Each row was made from one small tree. The marks that hang from a mark follow it in brackets, in alphabetical order. Every link used is in the known rows. Write each row's tree.
Known rows
gemi{punev}: [ 0.087  0.536  0.443 -0.027  0.393 -1.100  0.088 -1.100 -3.246 -0.383
 -0.583 -1.416 -1.711  0.195 -0.499 -0.970  0.833 -0.474  0.608  1.254
  0.627  0.378  0.037 -2.018]
kamu{luremu{punev}}: [-0.358  0.792 -0.583 -0.031 -0.142 -2.231 -0.101  0.325 -0.982 -1.131
  0.032 -1.210 -2.002  1.097 -1.063  0.019  0.873  0.864  0.841  1.565
 -0.554 -0.153  0.123  0.508]
punev{gemi{bunibo{bopeke luremu}}}: [ 0.764  2.251  0.387 -0.450 -0.160 -0.900 -0.938 -1.193 -0.509  0.369
  3.558 -1.259 -2.103 -1.277  0.035 -0.465  1.237 -2.630  1.906 -0.410
  2.078  1.907 -0.112  3.143]
bopeke{sapiv{gemi}}: [ 0.191 -0.545  0.815  0.770 -0.491  0.514 -0.467 -0.507  0.989  0.099
  0.746  0.611  3.821  0.369  0.154  0.064  0.551  3.001  1.319 -0.839
 -0.012  0.039 -0.433  1.478]
rekir{sapiv{bopeke{punev}}}: [ 1.300 -0.332  0.187 -0.002 -1.096 -1.209  0.845 -2.882  0.381  0.082
  0.018  0.845 -0.474  0.239  2.033  0.999 -0.048  2.780  0.866 -1.950
  2.702 -0.777  1.925  3.628]
rekir{bunibo{bopeke{punev} luremu} sapiv{gemi}}: [ 1.702  1.485  0.671 -0.163 -1.812 -1.613 -1.050 -2.527  1.507 -3.193
  1.858 -0.270  0.950 -0.603  3.104 -1.211  1.818  1.200  2.168 -3.153
  5.645 -0.285  0.982  5.856]
bopeke{punev{gemi luremu{bunibo}} sapiv}: [ 0.934  2.062  1.505 -0.304  0.430 -1.710  0.339 -0.004 -1.352 -3.127
  4.539  3.468 -1.348  0.401 -0.769  0.052 -0.246  0.140  3.189 -0.216
  1.821 -1.184  0.299  1.593]
kamu{luremu{punev{gemi{bunibo{bopeke}}}}}: [-1.029  2.008 -0.059 -0.049 -0.194 -2.922 -0.503 -0.637 -2.069 -0.999
  2.097 -1.708 -2.884  0.976 -0.931 -0.504  2.263 -0.796  2.772  1.213
  1.381  1.350  0.232  1.107]
bopeke{punev{luremu}}: [ 0.512  1.841  0.522 -0.200  0.105 -2.485  0.015 -0.706 -1.440 -2.607
  1.644  0.514 -1.249 -0.100  0.811 -0.723 -0.966 -0.158  0.991 -0.747
  0.935 -0.969  1.120  2.905]
punev{gemi luremu}: [ 0.034  1.598  1.275 -0.139  0.379 -2.679  0.237 -0.257 -0.144 -1.535
  2.099  1.172 -2.116 -0.955 -1.011 -0.567 -0.742 -1.006  2.494  1.104
 -0.431 -0.102 -0.129  4.173]
luremu{bunibo{bopeke{punev sapiv}}}: [ 0.814  0.442  0.137  0.028  0.018  0.391 -0.449  0.547 -1.645 -2.824
  1.663  2.080  2.110  1.477  0.870 -0.096  1.618  1.728  1.121 -1.413
  3.700 -0.069  1.115 -1.659]
bunibo{bopeke{sapiv} gemi luremu{punev}}: [ 1.746  1.696  0.783  0.205 -0.502 -2.260 -1.079  1.301 -0.059 -2.384
  1.660 -1.051  1.676 -0.914 -0.482 -1.584  1.547  2.181  1.602  0.323
  3.477  2.459  0.176  3.107]
bunibo{bopeke gemi luremu{punev}}: [ 1.168  2.326  0.189 -0.545 -0.963 -2.753 -0.894  0.615 -0.714 -2.730
  1.259 -2.247 -0.415 -1.805 -0.611 -1.906  1.938 -0.085  1.622  0.108
  3.149  2.628  0.496  4.175]
sapiv{gemi{bunibo}}: [-0.742  1.027  0.126  0.068 -1.010  1.159 -0.416 -1.952 -2.420  1.351
  1.931 -1.543  0.258  0.278  0.293 -0.303  0.775 -0.491  1.116 -1.488
  0.327  0.353 -0.386  0.762]
punev{gemi{bunibo{bopeke{sapiv{rekir}}}} luremu}: [ 0.335  1.350  2.635  1.177  0.719 -2.038 -0.542 -0.416 -3.597 -2.234
  2.895  0.546 -0.822  0.671 -0.891 -2.115  0.349 -1.091  3.226 -0.423
  0.962  1.552 -0.464  2.924]
bunibo{luremu{punev}}: [ 1.105  1.518 -0.288 -0.625 -0.461 -1.073 -0.093  0.485 -2.381 -1.081
  1.220 -1.180 -2.525 -0.561 -1.365 -0.487  0.975 -0.304  1.023  0.501
  0.537  0.408 -0.155  1.700]
bunibo{luremu}: [ 1.383  1.087 -0.138 -0.436 -0.123 -0.229 -0.521 -0.197  0.630  0.460
  1.424 -0.849 -1.188 -1.080 -0.072  0.061 -0.219 -0.967 -0.076 -0.190
  0.231  0.406 -0.221  2.371]
luremu{bunibo{bopeke} punev{gemi}}: [-0.547  1.231  0.142 -0.857 -0.396 -1.195  0.386  1.032 -3.783 -3.412
  1.607  1.075 -2.217  0.184 -2.433 -0.677  3.286 -0.721  3.681  0.781
  2.339  0.927  0.267  0.116]
kamu{luremu{bunibo{bopeke} punev{gemi}}}: [-0.612  1.576 -0.362 -0.682 -0.247 -2.561 -0.172  0.568 -2.043 -3.018
  1.853  0.215 -3.035  0.778 -2.228 -0.310  2.965 -0.519  3.437  1.705
  1.492  0.797  0.326  1.347]
kamu{luremu{bunibo punev}}: [-0.315  1.344 -0.989 -0.616 -0.257 -0.815  0.005  0.742 -3.448 -1.426
  1.393 -0.349 -3.536  1.703 -2.022  0.096  1.425 -0.235  1.240  1.497
  0.265 -0.575 -0.021 -1.157]
rekir{bunibo{gemi}}: [-0.105  1.083  0.909 -0.001 -0.575 -1.630 -0.627  0.637  2.403 -0.956
  2.096 -0.748  0.290 -0.752  0.082 -0.930 -0.704  0.134  0.359 -1.529
  2.996  0.452 -0.947 -0.428]
gemi{punev{luremu{bunibo{bopeke{sapiv{rekir}}}}}}: [ 1.024  1.279  2.121  0.762  1.035 -1.543 -0.580  0.125 -8.687 -4.228
  0.890  0.292 -1.905  1.810 -1.795 -3.179  1.446 -0.374  2.614  0.939
  1.872  1.044 -0.076 -0.443]
sapiv{bopeke rekir{bunibo{luremu} punev}}: [ 2.172  0.779  2.316  0.007 -0.208 -2.892 -1.163 -0.416 -1.564  0.226
  2.045 -0.860 -3.363 -0.035 -2.396 -1.644 -0.285  1.436  1.516 -2.964
  2.454  0.420 -1.324  1.871]
luremu{bunibo punev{gemi}}: [-0.412  1.315  0.225 -1.046 -0.467 -0.581  0.989  0.736 -3.453 -2.226
  2.242  1.419 -3.525  0.098 -3.125 -0.033  2.212 -1.244  3.345  0.864
  0.940 -0.044 -0.399 -0.995]
bunibo{bopeke{punev} gemi luremu}: [ 1.754  2.367  0.403 -0.665 -0.900 -2.899 -1.098 -1.146  2.584 -2.859
  2.159 -1.870  1.161 -2.500  1.685 -1.279  1.085 -0.763  0.866 -1.898
  4.027  2.172  1.364  4.976]
bunibo{bopeke{sapiv} gemi}: [ 0.667  0.159  1.049  0.852 -0.057 -1.161 -1.017  0.764  2.325 -1.402
  0.425  0.163  4.282 -0.298  1.009 -1.189  0.583  2.445  0.566 -0.168
  2.904  2.065  0.305  1.377]

Write each row's tree
[ 2.736  1.478  3.582  0.637  0.065 -2.564 -1.786  0.929  1.523 -1.564
  2.478 -0.077 -0.142 -0.457 -1.526 -3.269 -0.113  1.047  1.287 -1.463
  3.857  1.191 -2.038  0.495] | bopeke{sapiv{rekir{bunibo{gemi luremu} punev}}}
[ 0.828  1.713  3.254  0.926  1.190 -4.130 -1.616  1.791 -0.305 -2.629
  2.245  3.559 -0.033  1.277 -0.886 -2.667 -0.098  3.222  3.375  0.723
  4.359 -0.244 -0.828  0.855] | rekir{bunibo{bopeke{sapiv}} punev{gemi luremu}}
[ 0.557  2.138  0.886  0.825  0.476 -1.430 -1.004 -0.466 -3.774 -1.868
  2.953  0.685  0.824  1.697  1.943 -1.226 -0.383  1.382  1.161 -1.117
  3.331  0.016  1.240  0.976] | gemi{bunibo{bopeke{punev{luremu} sapiv}}}
[-0.354  1.030 -0.632 -0.577 -0.446  0.037 -0.005  1.496 -5.804 -3.022
  0.368  0.353 -1.520  1.274 -1.611 -1.041  2.779  0.219  1.862  0.390
  2.519  0.577  0.568 -1.445] | luremu{bunibo{bopeke} punev}
[ 0.569  2.102  2.031  0.251  0.765 -2.810 -1.266  1.318 -2.397 -1.434
  1.394  1.674 -2.721  1.370 -0.969 -2.500 -1.291  1.308  1.185  0.390
  2.828 -1.445 -0.827 -0.275] | rekir{bunibo punev{luremu}}
[ 1.375  1.137  0.935  0.064 -0.026 -2.354 -0.446  0.954 -0.034 -2.405
  2.076  0.653  0.133 -0.620 -1.401 -0.575  2.172  1.670  3.196  0.795
  2.093  1.590 -0.141  3.044] | bunibo{bopeke{sapiv} luremu{punev{gemi}}}
[ 0.619  2.588  0.351 -0.243 -0.698 -0.781 -1.457 -3.068 -5.490  0.206
  2.102 -3.992 -1.267 -0.501  0.299 -1.899  2.552 -1.354  2.063 -0.612
  2.576  2.130  0.132  2.192] | sapiv{gemi{bunibo{bopeke luremu} punev}}
[ 1.269 -0.291  1.605  0.311 -1.310 -0.959 -0.269 -2.837 -1.076  1.691
 -1.228  1.225  0.316  0.564  0.286 -0.775  1.138  4.538  2.281 -0.501
  2.443 -0.292  0.760  5.043] | rekir{punev sapiv{bopeke gemi}}
[ 0.633  2.065  0.827 -0.780 -0.498 -2.801 -0.035  0.786  0.201 -2.038
  3.795 -0.286 -3.774 -1.001 -2.290 -0.405  0.850 -0.640  3.019 -0.656
  2.169 -0.037 -1.434  1.218] | rekir{bunibo{luremu{punev{gemi}}}}
[ 1.331  2.354  0.381 -0.946 -0.889 -2.226  0.046 -3.166  0.099  1.694
  5.565 -1.334 -3.321 -1.614 -0.170  1.550 -0.133 -0.704  2.338 -3.314
  2.086  0.668  0.500  4.110] | sapiv{bopeke{punev{gemi{bunibo{luremu}}}}}
[-0.559  1.056  0.187 -0.314 -0.110 -3.461  0.331 -0.222  0.856 -1.480
  1.271 -0.620 -2.709  0.094 -1.914  0.196  1.336 -0.155  2.617  1.811
 -0.681  0.213 -0.192  1.872] | kamu{luremu{punev{gemi}}}
[ 1.698  1.455  1.673  0.329 -1.089 -0.006 -0.737 -2.867 -1.869 -1.000
  3.992 -1.735  0.760 -0.274  0.318 -1.066  1.121 -0.726  2.000 -3.917
  1.057  0.820 -0.410  2.883] | bopeke{punev sapiv{gemi{bunibo{luremu}} rekir}}
[-0.366  2.558  1.166 -0.082  0.310 -1.527  0.014 -0.955 -2.708  0.173
  3.701  0.186 -3.620 -0.170 -0.707 -0.476 -0.946 -2.447  2.260  0.566
  0.214  0.036 -0.365  2.503] | punev{gemi{bunibo} luremu}
[-0.069  2.849  0.898  0.161  0.685 -1.432 -0.364 -1.620 -7.825  0.187
  1.939 -1.889 -4.540  1.118 -0.390 -1.835 -0.556 -1.832  1.010  1.467
  1.034  0.073  0.003 -1.011] | gemi{bunibo punev{luremu}}
[ 0.566  1.858  2.757  0.517 -0.667 -2.433 -0.936 -2.691 -7.026  0.782
  2.208 -1.318 -2.753  0.777 -2.244 -2.645  0.031  1.159  3.222 -2.233
  0.554  0.655 -0.382  4.911] | sapiv{bopeke gemi{bunibo} rekir{punev{luremu}}}
[ 0.717  0.366  0.580  0.260 -0.753 -1.365 -0.300 -1.058  0.789 -3.365
 -0.032  1.275  0.481  1.004  3.181 -1.050  1.111  1.376  0.898 -1.978
  5.723 -0.885  1.292  0.890] | rekir{bunibo{bopeke{punev}} sapiv}
[-0.815  0.993  0.035  0.254 -0.971  0.543 -0.979 -1.668 -2.908  0.320
  1.232 -1.772  1.659  0.354  0.962 -0.944  1.839 -0.019  1.501 -1.646
  1.759  1.334  0.314  1.681] | sapiv{gemi{bunibo{bopeke}}}
[-0.031  3.094  1.232 -0.433  0.026 -2.580  0.244 -1.958 -2.043 -1.463
  4.396  0.319 -3.393 -0.351  0.265 -0.525 -0.588 -2.350  2.602 -0.854
  1.455 -0.451  0.587  2.613] | bopeke{punev{gemi{bunibo} luremu}}
[ 0.071  1.645 -0.389 -0.342 -0.400 -1.573 -1.226  0.158  0.759 -1.653
  1.579 -1.206 -0.140 -0.015  0.087 -0.785  1.225 -0.770  0.679  0.686
  2.493  1.675  0.557  2.033] | kamu{luremu{bunibo{bopeke gemi}}}
[ 0.959  2.245  1.386 -0.094 -0.740 -2.742  0.833 -3.825 -2.264  0.184
  3.796  1.116 -3.988  0.067  1.384  0.485 -0.945  0.457  3.123 -1.409
  2.938 -0.740  1.543  6.085] | rekir{sapiv{bopeke{punev{gemi{bunibo} luremu}}}}
[ 0.324  2.192 -0.358 -0.680 -0.691 -2.595 -1.025 -0.841  1.418 -3.227
  2.410 -1.033  0.139 -0.170  1.072 -0.679  1.561 -0.643  1.028 -0.806
  3.749  1.178  1.495  2.127] | kamu{luremu{bunibo{bopeke{punev} gemi}}}
[ 0.781  1.768  0.407 -0.715 -0.437 -2.919 -0.186  0.273 -0.730 -2.727
  1.743 -0.703 -2.014 -1.486 -1.526 -0.903  2.464 -0.597  3.259  0.637
  1.814  1.712  0.202  4.123] | bunibo{bopeke luremu{punev{gemi}}}
[ 2.119  0.922  0.392  0.173  0.049 -1.319 -1.044 -0.211  1.399 -2.110
  1.836  0.411  2.383 -0.263  1.755 -0.291  0.847  1.823  0.640 -1.547
  3.133  0.749  1.063  2.453] | bunibo{bopeke{punev sapiv} luremu}
[ 0.721  1.910  0.977 -0.018 -0.513 -0.468 -0.320 -0.750 -3.145 -2.901
  3.741  2.159  1.055  0.946  0.024 -0.475  0.172  1.795  2.741 -1.573
  1.661 -1.315  0.488  2.708] | bopeke{punev{luremu{bunibo}} sapiv{gemi}}
[ 1.354  1.703  2.375  0.552  0.322 -2.202 -0.784  0.145 -2.442 -1.420
  0.007  2.881 -3.303  1.873  0.674 -2.732 -0.997  1.799  1.277  1.402
  4.143 -2.014 -0.209  1.476] | rekir{bunibo punev{luremu} sapiv}
[ 1.022  2.041  1.037 -0.205 -1.531 -1.093 -1.037 -3.294 -2.964 -2.445
  2.940 -3.382 -0.190 -1.079  0.783 -2.045  2.566 -2.430  2.385 -4.257
  2.232  1.948  0.557  4.919] | sapiv{gemi{bunibo{bopeke{punev} luremu}} rekir}
[ 1.091  2.540  0.260 -0.411  0.207 -0.222 -0.675 -2.065 -5.223  1.604
  2.458 -3.072 -4.290 -0.114 -0.293 -0.981  0.559 -2.691  0.289  0.599
  1.474  0.898 -0.394 -1.244] | gemi{bunibo{luremu} punev}
[ 0.161  2.201  0.061 -0.379 -0.004 -2.641 -1.177 -0.983 -2.099 -1.989
  1.121 -2.669 -1.696  0.215 -0.453 -1.745  2.116 -1.147  1.298  1.876
  3.170  2.067  0.557 -0.019] | kamu{luremu{bunibo{bopeke gemi{punev}}}}
[ 0.922  1.218  1.044  0.756  0.536 -2.543 -0.774  0.289 -1.196 -3.490
  1.321  1.575  2.153  0.936  1.603 -1.177 -0.265  2.587  1.354 -0.658
  2.632 -0.111  1.451  2.746] | bunibo{bopeke{punev{luremu} sapiv}}
[ 0.378  1.959  0.637 -0.739 -0.210 -0.712 -0.047 -0.837 -3.593 -1.189
  1.489 -1.434 -2.341 -0.497 -1.311 -1.544  1.266 -1.846  1.177  0.992
  2.605  1.183 -0.155 -2.206] | luremu{bunibo{gemi{punev}}}
[ 1.083  0.173  1.795  0.321 -0.970 -0.067 -0.440 -2.099 -0.645 -0.029
 -1.903  1.648  0.384  0.622  0.867 -2.012  1.771  2.165  1.809  1.003
  2.266 -0.561  0.408  3.121] | rekir{punev sapiv{gemi}}
[ 0.607  0.701  0.868 -0.254  0.059 -0.830 -0.020 -0.018  0.280 -3.298
  2.912  2.802  1.420  0.406  0.067  0.169  2.047  0.804  2.929 -1.083
  3.495  0.252  0.796 -0.197] | luremu{bunibo{bopeke{punev{gemi} sapiv}}}
[ 0.611  1.831  3.884  0.270  0.633 -4.420 -0.563  0.385 -1.759 -3.348
  2.058  1.549 -4.198  0.114 -2.833 -3.414 -0.231 -1.091  3.609 -0.272
  1.678 -0.409 -1.632  1.775] | sapiv{rekir{bunibo punev{gemi luremu}}}
